Every row comes from one small tree of marks. Brackets hold a mark, then the marks that hang from it, in alphabetical order. Every link used is in the known rows. Which tree was each row made from?
In the rows, 128 means zero.
Known rows:
[T X]: [ 97 123 132 119 117 148 101 125 113 154 113 127 121 130 113 140 122 102]
[R S Y Z]: [128 149 185  85  96 131 152 161 148 154  90 142  98 125  97 146 106 104]
[R S Y]: [120 132 177  89 102 134 134 140 137 157 105 132 109 139 108 136 104 114]
[S [R Y [Z [N X]]]]: [110 130 165  69 127 171 137 171  88 143  64 133  88 118  87 150  95  77]
[Y [R S [Z N]]]: [127 143 167  91 119 131 125 147 107 145  83 142  69 127 137 120 119 101]
[X T]: [ 86 115 143 123 123 137 130 138 119 146 121 116 122 118 121 114 106 112]
[T [S [R [Z N]]] X Y]: [101 146 171 118 125 185  75 165 100 154 102 131 112 104  69 165 123  50]
[Z [N X]]: [110 128 122  87 126 177 121 128  87 142  87 138 101 124 122 125 119  91]
[Y [R S [Z [N X]]]]: [131 154 141  66 124 150 132 169  89 141  71 160  70 112 129 125 111  80]
[X [T S Y]]: [ 87 130 169 132 115 161 103 161 134 150 140 131 138 111 100 131 106  94]
[Z N [R S]]: [127 131 147  94 124 155 118 118  93 148  78 119  91 125 121 122 127  85]
[Z N]: [106 117 147 112 120 157 115 107 104 147  99 118 100 138 131 120 127 112]
[N [X T] [Z [R S Y]]]: [128 145 157  60 126 163 165 219  99 137  81 162 108  83  80 142  72  65]
[R Z]: [106 139 149 108 107 141 146 133 135 138  92 129 105 127 124 136 128 115]
[S [R Y Z]]: [ 98 124 185  93 115 138 143 154 124 143  83 115 103 135  99 149 102 112]
[R S Y [Z [N X]]]: [140 154 166  61 108 164 146 177 112 155  72 159  85 109  86 146 100  69]
[Y [R S [Z [N [X T]]]]]: [119 147 142  76 135 142 133 194  86 147  86 157  77  89 116 113  90  67]
[Z [N [X [T Y]]] R]: [103 122 147  96 148 190 128 169  73 134  91 137 112 100  93 115 113  68]
[S [R Y [Z [N [X T]]]]]: [ 98 122 166  79 137 163 139 195  85 149  78 130  95  95  76 139  75  64]

Write each row's tree:
[110 122 167 105 123 133 121 138 105 140  84 136  75 139 146 120 117 117]
[Y [R [Z N]]]
[ 77 107 180 117 119 140  97 167 121 162 121 107 126 120  90 147  67  91]
[X [T [S [R Y]]]]
[ 97 130 195 125 125 151  96 186 118 149 118 147  98 108 110 126  97  87]
[X [T S [Y [R [Z N]]]]]
[ 94 120 167 117 131 147  93 148 107 142 120 142 116 145 123 129 124 118]
[T X [Y R]]
[ 84 125 189 113 113 137 115 188 132 160 108 118 116 106  80 158  69  81]
[X [T [S [R Y Z]]]]
[128 152 180  98 128 151 102 172 102 151  98 159  85 115 101 132 128  76]
[T X [Y [R S [Z N]]]]
[139 151 154  50 116 171 164 195 102 133  66 166 101 107  92 152  92  78]
[N X [Z [R S Y]]]
[ 95 117 157  96 150 169 116 178  76 135 109 149 101 115 120 102 101  95]
[Z [N [X [T [Y R]]]]]
[106 118 190  93 122 150 130 148 106 149  75 115  88 132  96 145 103  98]
[S [R Y [Z N]]]
[101 144 178 121 112 150  81 177 132 152 117 158 112 125 105 157 113  89]
[T S X [Y [R Z]]]
[125 163 144  69 137 189 166 217  89 119  90 165 118  71  82 129 108  59]
[N [X [T Y]] [Z [R S]]]
[ 95 133 178 110 107 147  88 175 128 167 100 128 116 120  71 183  86  70]
[T [S [R Y Z]] X]
[118 148 161  92 112 117 137 152 126 142  90 142  85 129 141 124 117 115]
[Y [R S Z]]
[117 143 191 101 133 141 130 186 107 142 106 148  85 101 109 106 112  88]
[X [T [Y [R S [Z N]]]]]
[135 132 158  62 123 170 128 158  88 154  65 143  91 123  94 137  97  69]
[Z [N X] [R S Y]]
[132 162 164  67 129 170 135 183  92 134  80 169  79 111 113 123 125  80]
[T [Y [R S [Z [N X]]]]]
[122 134 166  75 112 167 142 168 111 149  72 153  90 121  94 146  98  86]
[R Y [Z [N X]]]
